Each row was made from one small tree. The marks that hang from a mark follow it in brackets, in alphabetical order. Every link used is in the known rows. Write each row's tree.
Known rows
bokas(fetub): [ 1.04 -0.87  2.72 -1.77  0.88 -2.78 -2.09  1.03  0.34  1.67  1.58 -0.54
 -2.02  1.84  0.82  0.82 -3.47 -1.64 -1.46 -1.21  1.31  3.86  1.71  0.21
 -1.24 -2.82]
kigoniz(zuved): [ 2.39  0.40  1.85 -1.64 -0.36 -2.08 -3.97 -0.19  0.06 -0.09 -1.72  1.28
 -1.16  0.28  0.47  1.18 -1.50 -1.01 -0.36 -0.34  0.88  2.89 -0.22 -0.10
  0.39 -0.46]
zuved(bokas(fetub) kadav kigoniz(miki)): [ 0.94 -0.42  2.21  1.57 -1.78 -0.63 -1.99  0.36  1.44  1.07  4.83  1.01
  0.17  2.23 -0.95  3.76 -1.93 -1.47  0.99 -2.96 -0.69  2.39  2.20 -1.57
  4.80  0.04]
miki(kadav(zuved(bokas))): [-0.30  1.16  1.82 -3.27  2.18 -2.80 -1.33 -0.75  4.21  2.68 -0.58 -0.13
  3.89 -0.35 -2.07 -1.06 -0.62 -0.74  1.24 -2.08  3.66  0.35 -1.92 -1.33
  1.01 -4.39]
kadav(zuved(bokas(fetub miki))): [ 0.33  2.70  1.39 -4.67  0.42 -3.27 -0.65  0.47  1.27  2.93  1.72  1.88
  0.53  1.28 -1.67  0.37 -1.88 -2.20 -1.60 -1.23  3.74  2.94  0.31  0.37
  0.35 -1.07]
kadav(zuved(kigoniz(lizum(fizero) miki))): [-1.47  0.70  2.61 -0.60  4.40  0.75 -2.85  3.53  2.40  3.55  3.86  5.64
  3.89  1.19 -1.09 -0.62 -1.04 -2.18 -0.85 -0.76  2.68 -0.70 -1.91  2.06
  0.93 -0.21]
kigoniz(lizum zuved): [ 3.16  0.32  2.65 -0.10  1.53 -1.41 -3.20  1.01  0.91  0.30 -0.13  2.75
 -1.80  0.31  1.75  1.41 -1.14 -1.57  0.50 -0.51  0.26  0.15 -0.91  1.50
  1.71  1.84]
zuved(kadav): [ 0.03  0.46  2.91 -0.35 -0.09 -1.25 -4.28  2.59  0.94  1.73  0.40  0.33
 -0.99  2.18  1.48  2.55 -2.89 -1.15 -0.57 -1.52 -0.25  4.45 -1.13 -0.88
 -1.42 -2.30]
miki(kadav kigoniz): [-0.79 -1.08  3.03 -1.95  2.85 -4.37 -1.33  1.58  2.51 -0.25 -1.17  1.04
  0.09  0.28  1.54 -0.85 -0.57  0.08 -0.51 -1.06  0.07 -0.06 -3.25  2.38
 -1.62 -4.03]
lizum(fizero): [ 0.04 -0.25  3.12 -2.75  4.25 -2.16 -3.73  2.98  1.62  0.90  0.25  0.25
  1.28  0.81  0.79 -2.37 -2.90 -1.82 -1.06  0.32  2.38  2.26 -0.04 -0.53
 -3.08 -2.92]
kigoniz(lizum miki(zuved)): [ 0.85 -0.18  4.20 -0.81  3.15 -0.02 -0.07  2.48 -0.56 -1.72  1.35  4.62
  0.80 -0.88  1.86  1.02  1.38 -1.94  0.51 -3.27  1.64  1.21 -0.91  0.44
  1.93  1.12]
bokas(miki(zuved)): [ 0.78  1.96  2.98 -4.77  1.05 -2.22  0.00  0.40 -1.44 -2.16 -1.53  1.99
  1.25 -1.17  1.59  0.35  0.62 -1.63 -1.04 -0.92  2.97  3.74 -1.58 -0.12
 -0.08 -2.34]
miki(kadav kigoniz zuved(bokas)): [-0.82 -1.03  2.50 -2.05  1.99 -5.68  1.05 -1.00  2.16 -3.96 -1.32  0.29
  1.38 -2.06  0.23 -2.36  1.93  0.72  1.48 -0.56  2.62 -1.74 -3.08 -0.45
  2.23 -2.80]
kigoniz(lizum zuved(kadav)): [ 2.66  0.81  2.94  1.44  0.09 -0.89 -4.95  2.71  0.92  0.23  0.81  2.42
 -3.40  1.62  2.38  3.20 -1.97 -2.27 -0.13 -0.45 -1.02  1.18 -1.60  0.65
  1.13  2.69]
zuved(bokas kadav kigoniz): [ 0.27 -0.01  1.35  0.95 -1.85 -1.18 -3.20 -1.20  2.54  1.59  2.07 -0.81
  1.77  1.54 -0.90  2.76 -1.95  0.41  2.28 -1.09  0.51  1.42 -0.93 -2.33
  3.91 -1.86]
zuved(bokas kadav): [ 0.63  0.27  2.35 -0.16 -0.25 -1.77 -3.49  1.07  2.15  1.39  0.74 -0.25
  0.34  1.38  0.19  2.11 -2.30 -0.65  1.48 -1.94  0.49  2.58 -0.44 -2.25
  1.05 -0.73]
kadav(zuved(bokas kigoniz)): [-1.48  0.39  0.10 -1.70 -0.87 -1.75 -1.94 -2.52  2.88  4.02  1.17  0.94
  4.17  0.53 -3.43  1.09 -1.28  0.94  1.37 -0.81  3.88  1.19 -1.95 -1.19
  3.35 -3.10]
zuved(bokas(fetub miki(kadav)) kigoniz): [ 3.23  0.90  1.89 -3.13  0.85 -3.00  1.19 -2.77  3.06 -0.28  2.23 -1.44
  2.67 -0.16 -0.07 -0.24 -0.36 -1.64  1.07 -0.94  1.68 -0.99  0.73  0.26
  4.54 -3.23]
kadav(zuved(bokas(miki) kigoniz)): [-0.88  2.60  0.05 -3.75 -0.52 -1.50 -0.75 -2.14  2.10  3.40  0.39  2.41
  4.69  0.14 -2.54  1.14 -0.26 -0.10  0.37 -0.93  3.65  1.24 -2.23  0.39
  3.40 -2.56]
kadav(zuved(bokas)): [-1.50  0.87  1.24 -2.75  0.80 -2.44 -2.43 -0.07  2.39  3.59 -0.04  1.62
  2.72  0.69 -2.48  0.18 -1.63 -0.19  0.57 -1.79  3.86  2.29 -1.12 -1.46
  0.59 -2.56]
kigoniz(lizum miki): [ 1.19 -0.16  4.07 -0.24  3.77  0.89 -1.61  3.31  0.92  1.64  1.55  4.81
  0.78  0.71  1.83  1.99 -0.47 -2.31  0.62 -4.22 -0.53  0.80 -0.20  1.91
  0.60  1.11]
kigoniz(lizum(fizero) zuved): [ 3.04  0.33  2.99 -0.92  4.22 -1.83 -4.40  3.12  1.70 -0.69  0.79  2.46
 -1.14  0.30  1.77 -1.95 -2.19 -2.68 -0.45  1.67  1.70 -1.03 -0.60  1.01
 -0.17  2.43]
kigoniz(lizum zuved(bokas kadav)): [ 3.20  0.91  2.39  1.60 -0.18 -1.57 -4.06  1.26  2.20 -0.17  1.37  2.08
 -1.99  0.90  0.89  2.57 -1.17 -1.61  2.22 -0.85 -0.26 -0.57 -0.75 -0.82
  3.83  4.08]
bokas(fetub miki(zuved)): [ 1.44  1.45  2.97 -4.48  0.58 -3.33  0.43  0.61 -1.76 -2.25  0.72  0.72
 -1.38  0.07  1.64  0.10 -0.56 -2.37 -2.44 -0.53  3.03  4.19  0.26  0.15
 -0.17 -2.02]

Write each row's tree
[ 1.73  1.44  2.88  0.33 -1.28 -0.04 -4.92  3.12 -0.65 -0.55 -0.31  3.80
 -1.62  1.26  1.15  4.38 -0.82 -2.52 -0.54 -2.72 -1.75  4.18  0.25 -0.23
  0.67  1.95] => kigoniz(miki zuved(kadav))
[ 0.29 -0.36  2.69  1.35 -0.49 -0.69 -1.95  0.39  0.88 -0.83  2.97  0.94
 -0.16  0.72  1.72  2.49 -0.67 -0.38  0.63  0.03  1.21  0.88 -3.29 -0.82
  3.63 -0.82] => miki(zuved(kadav kigoniz(lizum)))
[-0.07  3.30  2.50 -5.87  2.46 -1.97 -0.84  1.36  2.23  2.28 -1.65  2.10
  3.02  0.04  0.19 -0.13 -0.14 -2.39 -1.74 -1.82  2.83  2.29 -2.89  1.74
 -1.63 -5.04] => bokas(miki(kadav(zuved)))
[ 2.60 -0.58  2.29  0.42  2.73 -4.66 -1.09 -0.08  3.76 -2.24 -0.28  2.68
 -1.17 -1.08  1.24 -0.73  1.02 -0.57  1.93  0.01 -0.16 -5.15 -2.91  2.43
  3.78  2.63] => miki(kadav kigoniz(lizum zuved(bokas)))
[-0.96  0.16  0.90 -0.93 -0.83 -1.21 -0.90 -0.77  1.76  3.28  3.99  2.86
  2.38  1.45 -3.65  2.16 -1.23 -0.64  0.09 -2.74  2.67  2.00  1.13 -0.50
  4.00 -1.36] => kadav(zuved(bokas(fetub) kigoniz(miki)))
[ 3.18  1.34  3.60 -4.51  2.32 -2.93 -0.01  1.09  1.31  0.04  0.47 -0.58
 -0.28  0.65  2.04 -0.21 -1.32 -3.43 -1.49 -1.49  0.87  2.09  0.61  1.65
 -0.85 -3.72] => bokas(fetub miki(kadav))
[-0.64 -0.22  0.16 -1.33 -1.38 -3.02 -1.45 -2.31  2.42  3.92  3.47  0.04
  1.57  1.62 -3.53  1.10 -2.66  0.00  0.01 -0.55  3.79  1.84  0.06 -1.19
  3.38 -3.01] => kadav(zuved(bokas(fetub) kigoniz))
[ 0.71  0.69  3.07 -3.55  2.48 -5.15  0.39  2.11  1.36 -0.97  0.54  1.49
 -2.03  0.89  2.43 -0.85 -0.75 -2.10 -2.92 -0.39 -0.30  0.66 -1.60  4.05
 -1.70 -3.02] => bokas(fetub miki(kadav kigoniz))
[ 3.50  0.80  2.91  0.29  1.87 -0.27 -1.93  0.95  1.32 -0.74  0.96  5.11
  0.44 -0.88  0.30  2.04  0.96 -2.12  2.53 -3.18 -0.18 -1.41  0.93  0.27
  4.85  5.13] => kigoniz(lizum miki zuved(bokas))
[ 0.83 -0.57  3.26 -1.61  0.74 -2.45  0.57  0.22 -0.70 -2.78  2.15  1.56
  0.14 -0.60 -0.92  0.47  0.32 -1.81  0.54 -3.10  2.75  2.43  2.85 -2.23
  3.35  0.17] => kigoniz(miki(zuved(bokas(fetub))))
[ 1.20 -0.98  0.92 -0.26 -1.06 -6.14 -2.22 -0.32  0.83 -1.72  0.96  2.00
 -4.02  0.84 -0.50  0.25 -1.46 -0.17 -0.70  0.81  0.56  0.10  0.50  1.22
  2.15  1.96] => miki(kigoniz(zuved(bokas(fetub))))
[ 2.51  0.97  3.38  0.69  2.59 -1.41 -6.00  4.69  1.76 -0.68  1.74  2.02
 -2.69  1.73  2.46 -0.03 -2.66 -3.41 -0.98  1.87  0.17  0.08 -1.10  0.35
 -0.46  3.08] => kigoniz(lizum(fizero) zuved(kadav))
[ 2.29  0.96  1.50  0.21 -2.06 -2.34 -4.70  0.17  1.30 -0.32 -0.33  0.39
 -1.33  0.75 -0.36  2.27 -1.61 -1.12  1.33 -0.60  0.19  2.19  0.14 -2.35
  2.71  1.70] => kigoniz(zuved(bokas kadav))
[-0.69  0.52  3.80 -0.76 -0.16 -0.27 -2.16  3.08 -1.49 -2.01  0.36  3.06
  0.07  0.35  1.33  2.91  0.30 -2.05 -0.67 -3.01  0.44  4.91 -0.74 -2.14
  0.31 -0.82] => kigoniz(miki(zuved(kadav)))
[ 0.36  1.10  2.35 -3.67  2.90 -4.59  0.77  0.31  2.89 -1.33 -1.39  2.12
  1.85 -0.88  1.07 -1.33  1.39 -0.66  0.71 -1.34  0.58 -1.94 -2.93  2.25
  0.80 -1.85] => zuved(bokas(miki(kadav kigoniz)))
[ 0.98 -0.32  2.13  1.65 -0.61 -1.27 -1.14 -1.24  1.99 -1.24  3.22  0.43
  1.12 -0.01  0.43  2.02  0.10 -0.06  2.85 -0.28  1.97 -0.87 -2.35 -2.16
  6.30  0.81] => miki(zuved(bokas kadav kigoniz(lizum)))
[ 1.20 -0.27  2.58  1.60  2.72 -0.95 -3.63  1.65  4.15  1.22  4.51  0.42
  1.77  1.61  0.30 -0.45 -2.44 -1.32  2.23  1.04  1.33 -2.58 -1.17 -1.17
  3.19  1.05] => zuved(bokas kadav kigoniz(lizum(fizero)))
[ 1.75 -0.30  3.29 -0.69  5.74 -4.51 -2.81  3.52  3.21 -2.61  0.17  2.80
 -1.66 -0.49  2.41 -3.65 -0.23 -2.26 -0.96  2.36  0.51 -4.44 -3.26  3.89
 -0.51  1.26] => miki(kadav kigoniz(lizum(fizero) zuved))
[ 2.55  1.24  3.68  1.61  0.51  0.68 -4.25  4.25  0.22  0.01  1.20  5.24
 -2.46  1.33  2.20  4.32 -0.51 -3.22 -0.06 -2.78 -2.23  1.54 -0.55  1.12
  2.04  4.51] => kigoniz(lizum miki zuved(kadav))
[ 0.67  0.31  3.16 -1.53  3.16 -4.11 -0.09  3.74  0.50  0.35  2.72  4.31
 -4.03  1.92  3.03  0.28 -1.42 -2.01 -2.67 -0.25 -0.57 -0.24 -1.91  5.55
 -1.07  1.69] => bokas(fetub miki(kigoniz(lizum)))
[ 0.16  2.14  0.17 -3.53 -1.20 -2.59 -0.25 -1.80  1.66  3.30  2.84  1.37
  1.98  1.22 -2.62  1.15 -1.64 -1.05 -0.92 -0.51  3.70  1.73 -0.43  0.46
  3.23 -2.08] => kadav(zuved(bokas(fetub miki) kigoniz))
[ 5.54  2.70  3.02 -2.50  2.71 -2.13 -0.29 -0.64  3.05 -2.04 -0.81  2.07
  0.95 -1.79  1.79 -0.27  1.57 -2.88  2.28 -1.21  0.97 -3.57 -1.15  1.67
  4.41  2.59] => kigoniz(lizum zuved(bokas(miki(kadav))))
[ 1.01 -0.41  1.12  1.28 -2.40 -5.68 -3.81  1.48  1.01 -1.50  2.07  1.71
 -5.64  2.15 -0.11  1.85 -2.25 -0.71 -1.06  0.89 -1.04  1.22 -0.21  0.41
  1.89  3.12] => miki(kigoniz(zuved(bokas(fetub) kadav)))
[ 1.84  1.70  2.26 -1.54  1.94 -3.36 -1.65  2.42  0.08 -1.49 -0.65  6.28
 -3.13  0.30  2.97  0.84  0.74 -1.46 -1.78  0.40 -0.87 -1.24 -3.45  5.35
  0.49  3.72] => bokas(miki(kigoniz(lizum zuved)))
[ 1.80  1.85  2.12 -3.40  1.46 -4.60 -1.33  0.97  0.95 -2.74 -2.89  3.28
 -1.11 -0.90  2.22 -0.09  1.25 -1.41 -1.88  0.35 -0.32 -0.43 -3.26  3.96
 -0.24 -0.57] => bokas(miki(kadav kigoniz(zuved)))
[ 3.15  3.21  1.80 -2.04 -1.69 -2.07 -3.50  0.65  0.48 -1.19 -0.95  2.15
 -0.86  0.38  0.62  2.51 -0.47 -2.29  0.38 -0.66  0.06  2.26 -0.28 -0.92
  2.55  2.49] => kigoniz(zuved(bokas(miki) kadav))
[ 2.44  2.04  2.17  0.32  0.14 -0.19 -1.40  0.40  2.60  1.24  3.07  2.17
  1.55  1.05  1.22  2.81 -0.49 -1.36  1.90 -1.07 -0.29 -1.13 -2.13  0.70
  4.93  1.59] => zuved(bokas(miki) kadav kigoniz(lizum))
[-0.52  3.09  1.26 -4.88  0.93 -2.08 -1.16  0.41  1.65  2.89 -0.47  3.16
  3.25  0.22 -1.66  0.52 -0.56 -1.24 -0.27 -2.00  3.69  2.53 -1.70  0.22
  0.36 -1.48] => kadav(zuved(bokas(miki)))
[ 0.94 -0.14  4.66 -0.84  6.58  0.46 -2.52  5.45  1.63  0.71  2.39  4.65
  1.58  0.62  1.91 -1.43 -1.20 -3.49 -0.23 -1.82  0.88 -0.26  0.20  1.79
 -1.09  1.22] => kigoniz(lizum(fizero) miki)
[-2.36  0.05  2.73 -1.34  4.17 -3.85 -1.10  2.97  3.64  2.35  0.67  3.83
  0.04  0.99  0.69 -0.67 -0.35 -0.55 -1.48 -0.79  1.65 -2.13 -5.58  4.12
 -1.37 -2.31] => miki(kadav(zuved) kigoniz(lizum))
[ 1.20 -0.32  2.42  0.12 -0.81 -3.06 -3.03  1.39  1.73  1.36  3.25 -1.31
 -2.19  2.47  0.02  2.09 -3.56 -1.71  0.25 -1.52  0.59  3.14  1.77 -2.12
  1.19 -0.57] => zuved(bokas(fetub) kadav)
[ 2.15 -0.89  1.62 -0.96  0.39 -6.53 -1.07 -0.70  2.61 -2.53  0.37  0.31
 -3.04 -0.19 -0.02 -0.95 -0.53 -0.81 -0.09  0.48  0.64 -1.91 -0.06  1.18
  2.63  0.16] => miki(kadav kigoniz(zuved(bokas(fetub))))
[-1.15 -1.84  2.04 -1.31  0.26 -6.41  0.51 -0.46  0.20 -3.11  1.63  0.89
 -2.55 -0.09 -0.30 -0.94 -0.37  0.24 -0.58  0.28  2.84  0.85 -0.58 -0.49
  1.92 -0.57] => miki(kigoniz zuved(bokas(fetub)))
[ 0.40  0.08  3.52 -0.02 -0.87 -2.01 -0.99  1.70 -0.49 -2.46  3.23  1.42
 -1.26  0.69 -0.11  2.40 -0.36 -2.47  0.09 -2.97  1.33  3.58  2.27 -3.10
  3.11  1.05] => kigoniz(miki(zuved(bokas(fetub) kadav)))
[ 0.41  0.35  3.63 -2.35  5.71 -4.46 -1.07  5.65  1.17 -0.45  3.79  4.10
 -3.19  1.95  3.06 -2.80 -2.20 -3.18 -3.52  1.88  0.72 -1.50 -1.32  5.28
 -2.79  1.92] => bokas(fetub miki(kigoniz(lizum(fizero))))
[ 1.11 -0.92  2.41 -1.97  0.11 -4.25  0.10 -1.25  0.10 -2.08  1.76 -1.17
 -0.77 -0.31 -0.65 -0.61 -1.15 -0.82  0.55 -0.70  3.92  2.17  1.78 -2.85
  2.68 -1.33] => miki(zuved(bokas(fetub)))
[ 3.72  2.60  1.36 -3.54 -0.27 -2.50 -1.79 -1.19  0.45 -1.24 -1.94  2.35
  0.63 -1.01  0.10  0.83  0.22 -1.82  0.93 -0.89  1.40  1.24  0.36  0.04
  2.88  1.84] => kigoniz(zuved(bokas(miki)))
[ 3.22  0.39  1.45  0.42 -2.49 -3.41 -4.09  0.46  0.88 -0.52  1.88 -0.58
 -3.92  1.83 -0.25  2.52 -2.97 -1.95  0.10 -0.20  0.16  2.70  2.18 -1.92
  2.87  2.09] => kigoniz(zuved(bokas(fetub) kadav))
[-1.30  1.17  3.15 -3.24  2.67 -0.50 -1.52  2.27  2.05  2.79 -0.55  3.30
  3.57  0.20 -0.76  0.93  0.12 -2.34 -0.89 -4.20  1.79  2.34 -1.46  0.78
 -0.86 -4.39] => kigoniz(miki(kadav(zuved)))
[ 1.40 -0.21  5.66 -2.20  7.18 -0.92 -0.02  4.16  2.01 -3.48  1.45  2.78
  2.82 -1.85  2.25 -3.26  1.44 -3.92  0.57 -1.48  2.74 -1.94 -1.02  0.38
  0.68 -0.90] => kigoniz(lizum(fizero) miki(kadav zuved))
[ 1.37 -1.32  1.34 -0.40 -0.88 -2.88 -0.95 -2.81  2.14  1.45  3.35 -1.54
  1.02  1.10 -1.52  0.85 -2.49 -0.08  1.41 -0.64  1.99  1.05  1.75 -1.32
  4.22 -2.29] => zuved(bokas(fetub) kigoniz)
[-1.79  0.95  0.84 -1.23 -0.28 -0.06 -1.31 -1.13  2.07  3.53  1.45  3.90
  5.08  0.45 -3.65  2.22  0.10  0.05  1.34 -3.16  2.63  1.31 -0.84 -0.49
  3.99 -1.60] => kadav(zuved(bokas kigoniz(miki)))
[-0.11  2.73  1.23 -4.66  0.79 -1.46 -0.56 -1.12  2.57  2.76 -0.24  1.47
  4.47  0.11 -0.76  0.53  0.08 -1.29 -1.01 -0.86  2.97  1.07 -3.65  1.98
  1.15 -5.68] => bokas(miki(kadav(zuved(kigoniz))))
[ 0.30  2.12  2.12 -2.05 -1.96 -1.25 -1.26 -0.18 -0.72 -1.94  0.75  1.15
  1.18  0.23  1.44  2.59  0.32 -0.95 -0.96  0.07  1.57  3.79 -2.85 -0.82
  2.31 -2.42] => bokas(miki(zuved(kadav kigoniz)))
[ 2.48  1.32  3.78 -4.97  1.75 -3.98  1.48  0.11 -0.19 -3.20  0.25 -0.83
 -0.05 -0.95  2.19 -1.14  0.34 -3.14 -1.89 -0.77  2.97  2.26 -0.14  0.23
  0.35 -3.81] => bokas(fetub miki(kadav zuved))
[-0.32  1.21  2.21 -1.18 -0.42 -5.08 -1.43  2.84  0.94 -0.34  2.54  2.22
 -3.49  2.45  1.17  1.66 -1.73 -1.52 -1.65 -0.54 -0.76  1.66 -0.88  1.69
  0.06  1.42] => zuved(bokas(fetub miki(kigoniz)) kadav)
[ 0.02  0.90  3.05 -1.74  3.58 -2.75 -0.42  3.46  0.80  0.30  0.47  5.72
 -1.32  0.84  3.18  0.50 -0.01 -1.02 -1.40 -0.78 -0.57 -0.59 -3.96  5.26
 -1.17  1.28] => bokas(miki(kigoniz(lizum)))
[ 0.58 -0.93  3.07 -0.81  3.68 -1.56 -1.16  0.58  1.41 -1.70  2.78  1.05
  2.22 -0.50  0.97 -2.29 -0.65 -1.18  0.27  2.02  3.94 -1.44 -2.13 -0.27
  2.22 -1.36] => miki(zuved(kigoniz(lizum(fizero))))
[ 1.75 -0.07  5.13 -1.29  4.45 -0.38  1.00  1.94  1.15 -2.66  0.49  2.98
  1.93 -1.83  2.37 -0.07  2.27 -2.62  1.13 -3.68  1.60 -0.96 -1.27  0.61
  2.34 -0.75] => kigoniz(lizum miki(kadav zuved))
[ 3.03  0.59  3.27  0.19  1.92  0.18 -2.72  2.60  0.05 -0.30  0.35  5.66
 -0.91  0.10  1.63  2.30  0.28 -2.63  0.33 -2.74 -0.80  0.35  0.16  1.93
  2.26  3.80] => kigoniz(lizum miki zuved)
[-0.99  1.55  3.36 -0.91  1.47 -3.20 -0.69  4.33 -0.43 -2.88  1.05  5.31
 -2.74  0.75  3.61  1.60  1.11 -1.56 -1.97  0.24  0.07  0.54 -5.36  3.05
  0.00  1.95] => bokas(miki(kigoniz(lizum) zuved(kadav)))
